Each row was made from one path, in order. Every step used is in the known rows, and no mark comes twice. Write each row's path.
In the rows, 128 means zero.
Known rows:
depasus -> sunapav -> novaz: [125  87  86 132 173 106 130 153 137 151 146 165 107 118 130  82 126 168
 150 107 139 156 146 151 143 148 170  87 128 149 174  88 119 162  94  88
 110 139  93 111 106]
vapiv -> sunapav -> pibu: [202 204 168 112 126 115 125 171 115 108 189 112 156 144 115 102 124 177
 150 154 154 139 234 118  96 104  97  76 161 147 130  76  92 170 143 142
 105 108  89 101 102]
pazeza -> sunapav -> vasan: [126 132 102 153 154 143 146 152 136 174 173 155 106 139 130 100 144 141
  95 139 131 119 174  97 122 172  98 100  97 133 203  63 104 155 104 152
 120 140  81 107  96]
vapiv -> sunapav -> letis: [192 180 147 113 146 106 117 167 157  95 187 111 166 107 146 115 121 193
 145 126 145 101 176 108 109 104  86 110 171 159 139  93  87 179 115 164
 105 106  78 135  90]
geva -> sunapav -> tunu: [125 105  95 154  82  88 155 136 118 147 176 158  45  82 131  94 203 150
 127 105 162 144 168 136 147 107 167 152  88 144 181 148 140 185 116 206
 119 142 101 120  92]
pazeza -> sunapav: [120 109 133 137 138 109 137 150 130 156 156 121  87 140 156 104 136 157
 104 158 123 130 151  98 153 167 113 112 119 111 178  89  84 143 112 154
  98 142  92 102 101]
berosa -> sunapav: [142 165 103 148 132 145 118 166 123 126 161 123  96 150 122 143 148 146
  94 140 146  86 113 113 113 167 136  99 170 117 162 114 154 138 108 155
  95 110  91 130 136]
tunu -> sunapav -> novaz: [121  98 130 142 134 139 138 128 125 144 177 128 115 119 126 114 141 141
 179 169 151 155 159 190 155 147 112  98 146 149 187 114 127 153  94  83
 104  95 130 150 126]
remop -> bola -> sunapav: [143 103 195 145 157 162 131 145 112 148 163 111 156 168 129 121 162 109
 184 130 141 103 195 124 144 163 107 138 130 105 160 121 162 182 148 131
 115  98 132 161  97]
depasus -> sunapav -> tunu -> remop: [137  99  67 148 143 119 142 124 123 141 170 148  75 107 171 105 146 132
 130 122 135 138 117 119 129 172 168  92  74 168 204 122 166 178 106 141
  90 148  92  99 104]
depasus -> sunapav: [129 107  90 130 162 119 129 150 148 146 128 156  98 122 148  94 131 164
 120  96 116 141 133 116 128 167 163  75 114 138 178 100 140 142 100 112
  97 146  73 107 127]
bapo -> sunapav: [117 143 114 116 103 111 135 149 107 123 145 108 148  82 139 149 132 183
 154 108 113 157 163 147 171 166 156  94 163 130 140 135  95 154 125 130
  86 147 107  93 122]
namu -> sunapav -> nuna: [155 142  88 154  93 133 109 162 120 121 144 145 139 138 160 125 119 157
 162 154 117  99 107 113 151 133 121 102 133 154 162 151 133 136  99 119
 128 129  73 123 119]
bapo -> sunapav -> tunu -> remop: [125 136  91 135  85 113 148 124  82 118 187 100 126  66 161 162 149 149
 162 136 131 153 146 151 173 172 161 109 122 158 166 158 122 190 132 159
  79 147 125  84  98]
birema -> sunapav -> ribig: [181 189 161 157 151 142 154 102 107 147 179 150  77 112 131 123 143 166
 142 157 141 134 178 147 145 114 114 114 112 143 144 135 140 159 140 112
 106 102 136 101 157]
ribig -> sunapav: [133 149 109 145 131 117 151 158 121 130 146 129  99 123 152 102 176 175
 119 123 118 151 115  92 128 156 144 106 110 145 150 126 129 123  95 133
 106 138 146 113 109]
birema -> sunapav -> vasan: [168 196 116 160 158 154 142 108 133 163 181 164 114 117 119 127 139 135
 126 106 140 146 211 117 129 146  95  91 107 162 161  99 166 165 133 109
 151 107 102 123 131]
gako -> sunapav -> namu: [173 222 102 146 127  81 128 170 124 135 169  83  77 140 116  98 163 161
 159 187 116 168 164 146 120 107 134  71 145 142 174  70 118 145 102 107
 110 139 142 141 105]
geva -> sunapav -> vapiv: [120  86 128 153 122  87 128 135 132 145 165 177  42  82 104  62 198 193
 141 102 139 171 178 176 114 144 137 105  87 127 179 159 124 178 121 173
 118 129 135 132 108]
geva -> sunapav -> tunu -> remop: [122 100  91 166  78  98 150 126 113 135 187 150  48  89 140 106 199 144
 132 130 171 145 161 149 133 122 158 138  68 149 188 163 157 196 124 215
 119 135 147 111  98]
pazeza -> sunapav -> pibu: [144 137 146 146 118 117 122 157 112 159 171 120 100 164 133 101 125 170
 124 182 131 161 204 111 135 157 108 100 118 119 179  82  83 169 122 166
 100 139  83  65  92]
depasus -> sunapav -> ribig: [147 124 104 142 168 143 150 144 127 149 145 175  81 114 133  85 141 178
 129 131 126 117 123 144 113 140 164  82  97 141 187 108 133 148  99 115
  74 141  95  91 148]
geva -> sunapav -> novaz: [109  89 112 150 109  84 136 154 127 146 162 169  79 100  99  82 179 181
 152 116 174 163 189 182 144  98 161 135 124 129 158 128 110 179 115 162
 139 126 147 124 101]
bola -> sunapav -> tunu: [122 183 127 122 108 122 157 154 113 138 186 133  64 118 163 114 172 121
 128 126 126 150 152 126 163 163 150 101  91 152 161  96 164 189 135 162
  79 142 108 156 114]
gako -> sunapav -> ribig: [172 192 141 161 150 113 164 156 106 130 187 120  95 126 118 105 145 151
 151 190 125 123 165 150 102  96 136 102 153 126 188  83 123 124  97 131
  94 131 148 117 107]
sunapav -> tunu: [144 122 101 136 106 114 154 106 100 138 174 129  90  98 148 128 160  88
 135 134 142 122 116 115 149 117 148 170  97 162 156 141 145 166 125 156
 118 139  93 129  82]
berosa -> sunapav -> bapo: [138 152 125 168 168 142 109 149 113 103 149 147 105 146 108 128 155 159
  78 142 137 113  93 122 108 181 120  95 146 129 187  92 164 137 118 161
  94  90  78 112 143]
pibu -> sunapav -> letis: [167 123  75 156 141 124 110 150 165 129 185  95 155  92 144 125 121 140
 150  95 127 114 125 164 178 144  94 160 155 128 146 140 125 138  92 175
 103 138 121 140  83]
depasus -> sunapav -> geva: [140 107  79 146 179 136 115 130 141 130 148 170  99 123 162  80 114 151
  94 117 134 132 160 151 150 173 160  34 101 135 170  97 128 145  76 126
  86 129 115 105 129]
tunu -> remop: [123 118 120 153 122 147 119 105 118 102 149 111 135 142 148 154 117 115
 135 178 149 130 113 154 102 156 108 101  90 137 143 157 160 149 146 148
 127 115 216 110 145]
namu -> sunapav: [163 157 117 136  94 118 102 168 130 132 165 148 132 129 164 124 140 148
 172 132 118  83 108 105 170 120 134 115 162 143 159 138 136 146  93 131
  97 127  98 127 129]
bola -> sunapav: [109 185 146 116 124 131 138 169 132 131 154 132  92 140 150 114 151 146
 122 123 117 155 157 134 149 171 136  70 113 127 142  86 152 163 138 144
  86 132 132 155 147]
tunu -> remop -> bola -> sunapav: [134 101 168 167 141 173 121 117 107 117 171  99 155 169 147 148 140 102
 174 179 157 113 159 152 113 181  93 106  91 121 164 152 184 186 161 151
 117  94 220 134 124]
remop -> tunu -> sunapav: [146  97 125 130 130 142 122 108 111 131 199 111 106 143 138 127 176  87
 153 124 117 135 139 169 165 171  90 175 155 135 186 119 127 173 121  94
 105 122 118 123  92]
gako -> sunapav: [155 176 126 149 142  90 141 162 126 128 169 102 112 134 134 114 135 140
 144 154 114 147 175 120 116 124 134  93 171 124 180  76 127 119  97 127
 117 137 126 133  88]
vapiv -> sunapav: [179 175 156 101 146 106 139 164 134 106 174 114 143 120 138 105 136 165
 131 131 147 106 181 105 113 113 101  88 162 140 129  83  93 143 132 129
 104 110  99 137 112]
gako -> sunapav -> letis: [168 181 117 160 142  90 118 164 149 119 182  99 137 120 140 122 119 169
 159 151 114 140 169 125 108 115 118 115 179 143 189  84 122 154  82 163
 118 133 106 132  65]
vazer -> sunapav: [141 183  82 143 109 115  83 155 129 123 158 106 147 137 110 144 130 123
 132 145 129 129 164 137 184 127 110 100 155 132 151  89 121 141  98 114
 104 153  70 127 136]

Which path is each row?
[150 102 182 149 146 154 145 135  97 152 184 112 137 153 138 121 177  91
 189 133 148 100 189 117 153 159 116 159 114 122 173 129 171 200 148 145
 110 103 116 163  75] => remop -> bola -> sunapav -> tunu
[130 137 132 165 166 113 144 143 113 106 134 152 108 119 139  89 184 187
 105 127 109 180  94  98 125 171 127 102  88 157 173 102 141 121 105 139
 103 119 134  95 117] => ribig -> sunapav -> bapo
[129 149 104 127 102 113 112 152 130 114 157 105 172  68 147 159 117 214
 170 107 112 151 158 151 165 158 140 116 172 148 151 143  89 189 109 164
  87 142  85  91 100] => bapo -> sunapav -> letis
[118 177 124 135 106 133 154 143 107 126 196 124  68 124 173 126 168 114
 132 151 136 152 142 138 150 176 140  88  71 157 167 110 180 200 145 172
  78 134 152 146 123] => bola -> sunapav -> tunu -> remop
[142 134 150 153 131 175 159 121 116 142 177 136  89 115 129 119 155 150
 157 193 138 115 138 183 127 138 104  96 113 141 201 133 142 138  99 111
  68  97 132 132 168] => tunu -> sunapav -> ribig
[123  93 113 150 197 116 120 136 138 123 116 180 109 116 135  81 137 178
 105  97 106 169 112 122 124 180 147  70  92 151 202  75 149 140 109 118
  95 126  61  89 134] => depasus -> sunapav -> bapo
[129 142  95 122  87 102 153 135  88 131 177 108 120  60 152 149 154 156
 160 111 122 152 156 138 186 157 170 123 141 154 160 145 108 180 123 148
  80 154  80  93  90] => bapo -> sunapav -> tunu
[186 186 128 145  76 126  88 175 112 135 180 146 144 152 141 121 130 162
 193 158 126 114 160 118 152 112 127 103 161 151 162 132 136 171 104 143
  99 124  87  91 120] => namu -> sunapav -> pibu
[133 168  53 160 107 131  91 150 116 113 138 103 154 147 106 145 110 131
 121 168 127 145 164 145 165 141  98  89 126 143 154 100 117 131 105 100
 135 156  48 122 126] => vazer -> sunapav -> nuna
[174 162 180 121 181 103 130 149 125  82 162 137 153 116 124  91 143 177
 116 133 137 134 160 112 110 128  85  83 140 151 152  60 103 142 142 134
 101  90  87 119 119] => vapiv -> sunapav -> bapo
[152 195  85 141 117 107 139 165 120 137 146 111  64 132 136  87 206 197
 135 155 120 174 105 117 135 139 143  83  85 165 146 121 119 151 100 112
  98 141 165 122 128] => ribig -> sunapav -> namu
[150  99  80 147 153 109 134 151 131 145 190 110 140 101 118 104 131 114
 163 110 150 138 145 197 198 135 119 149 159 119 131 121 111 122 105 116
 118 135 162 146  85] => pibu -> sunapav -> novaz
[133  80 110 176  89 108 148 122 108 140 192 144  67  99 135 106 205 133
 151 133 179 129 176 145 134 125 148 154  74 141 196 171 162 205 131 214
 125 124 145 115  84] => geva -> sunapav -> tunu -> remop -> bola
[141 171 126 126  82 120 120 156  87 127 160 106 160 105 116 147 120 197
 174 133 121 189 215 161 154 157 151  82 162 137 142 127  94 180 135 142
  88 144  95  57 112] => bapo -> sunapav -> pibu
[116  96 158 156 173 105 126 135 120 134 144 145  97 135 143  90 143 170
  90 159 114 158 130 106 148 181  98 108  98 123 201  66  95 141 120 159
  95 121  80  84 108] => pazeza -> sunapav -> bapo
[157 108 135 138 135 157 137 104  97 132 212 123  93 136 128 122 185  98
 161 150 125 120 131 189 156 152  91 180 143 136 191 125 124 178 122  95
  89 117 135 111 106] => remop -> tunu -> sunapav -> ribig
[141 109 175 171 144 183 130 114  97 117 180 108 147 166 140 144 146 109
 177 196 163 101 154 166 106 167  93 112  83 122 169 156 180 189 160 152
 107  91 231 126 134] => tunu -> remop -> bola -> sunapav -> ribig
[160  97 100 152 164 114 125 132 136 143 191 117 103  83 124  84 150 125
 155  98 114 142 132 192 167 181  94 121 123 116 153 152 128 121 111 126
  96 138 149 154  91] => pibu -> sunapav -> vapiv
[171 136 100 158 149 146 157 144 120 140 188 117 113  98 121 108 146 122
 142 133 139  98 122 189 170 125 111 147 127 111 145 141 126 108 109 143
  81 137 165 127 126] => pibu -> sunapav -> ribig
[198 145 152 130 138 117 152 134 103 107 222  99 140 116 156 118 158 120
 160 160 172  89 181 105 116 121  96 121 125 161 162 114 126 190 143 155
 101 100 118 134  74] => vapiv -> sunapav -> tunu -> remop -> bola
[132 155  91 144  81  88 123 159 136 147 144 141  37 110 101  78 211 199
 137 135 155 171 166 169 138 100 153  99  84 138 158 135 118 187 124 165
 120 136 145 128 140] => geva -> sunapav -> namu
[175 170 128 152 128 109 150  94 109 153 194 131  69  98 159 131 154 126
 140 125 140 153 179 108 173 132 126 133 107 166 154 136 157 180 138 128
 121 116  86 118 105] => birema -> sunapav -> tunu
[130  95 181 176 158 170 117 109 102 105 165 111 159 167 141 143 143 107
 167 181 153 127 149 156 111 188  84 105  80 127 176 140 189 185 165 153
 117  84 212 125 127] => tunu -> remop -> bola -> sunapav -> bapo
[135 190  89 113  88 104 121 159 105 132 143  90 111  88 123 135 162 205
 168 140 114 179 154 172 176 149 156  70 137 147 136 132  85 183 130 109
  79 149 123 101 139] => bapo -> sunapav -> namu
[140 129 123 151 156 107 143 141 117 133 167 146  71 103 140  71 192 191
 140 123 105 174 115 126 111 184 128  87  88 152 167 144 125 142  96 118
  98 134 155 126  96] => ribig -> sunapav -> vapiv
[159 131 108 128 119 137 112 113 111 135 201  97  80 148 128 117 197 104
 165 147 119 151 132 188 168 160  90 157 136 147 183 116 119 193 125  78
 100 124 131 129 104] => remop -> tunu -> sunapav -> namu
[130 101 111 157 119 108 150 124 106 151 198 112  66 125 179 116 153 124
 113 184 141 126 137 103 154 172 118 129  79 140 204 114 111 180 117 183
  91 143 111  92  78] => pazeza -> sunapav -> tunu -> remop
[188 202 159 154 125 126 117 115 109 149 176 128 106 143 122 127 121 165
 155 147 139 189 240 130 141 131 108  93 127 148 137 119 145 180 151 122
 129 106 103  83 128] => birema -> sunapav -> pibu
[165 120  75 163 158 139 118 129 135 123 192 114 131 107 150 102 120  98
 108 120 146 112 158 196 205 160 107  96 131 106 129 130 121 105  87 153
  92 124 184 140 108] => pibu -> sunapav -> geva
[142 124 156 164 135 168 115 121 107 120 172  89 136 174 140 140 154 114
 183 195 159 123 155 162 115 173  92  96  80 131 163 149 179 200 165 140
 114  95 228 139 132] => tunu -> remop -> bola -> sunapav -> namu
[188 168 134 120 127 105 154 138 110  99 216 105 121 106 160 117 153 131
 140 159 165 105 165 107 116 119 106 103 121 169 155 107 121 180 139 158
  97 111 118 130  88] => vapiv -> sunapav -> tunu -> remop
[190 172 138 108 130  96 158 149 115 112 206 114 117  99 152 106 157 136
 136 133 155 103 173  95 128 105 115 117 139 164 147  93 105 171 129 148
  97 118  74 138  80] => vapiv -> sunapav -> tunu
[155  86 123 167 115 143 146  84  84 129 195 107 122 122 154 145 161  66
 171 171 165 103 128 129 132 139 121 175  77 159 177 173 176 194 144 167
 125 114 154 122  73] => sunapav -> tunu -> remop -> bola
[136  86 104 135 186 109 121 133 143 151 149 173  70  99 135  61 146 180
 139  94 101 162 134 147 111 194 147  57  93 145 195 118 134 160 100  98
  88 142  81 119 113] => depasus -> sunapav -> vapiv
[145 150 100 162 150 133 137 137 115 112 165 144 100 127 166  88 160 162
  93 145 136 144 141 129 150 164 140  65  96 142 143 124 118 125  73 147
  94 121 187 113 114] => ribig -> sunapav -> geva
[172  88  79 173 133 134 146 120 110 140 218  85 127 100 154 129 157  65
 165 129 154 103 132 160 188 160 105 170 109 132 170 162 165 148 120 166
 102 132 159 138  68] => pibu -> sunapav -> tunu -> remop -> bola
[131  91 166 167 146 166 121 119 102 118 179 104 158 168 139 143 139 105
 189 187 169 121 165 170 118 173  97 112  98 126 163 147 173 196 158 139
 125  90 229 136 113] => tunu -> remop -> bola -> sunapav -> novaz
[143 164 109 137 107 143 123 136 134 147 160 101  70 130 128 110 174 160
 165 189 129 161 137 176 145 149 104  64 106 157 188 120 137 160 104  86
  84 106 126 155 164] => tunu -> sunapav -> namu
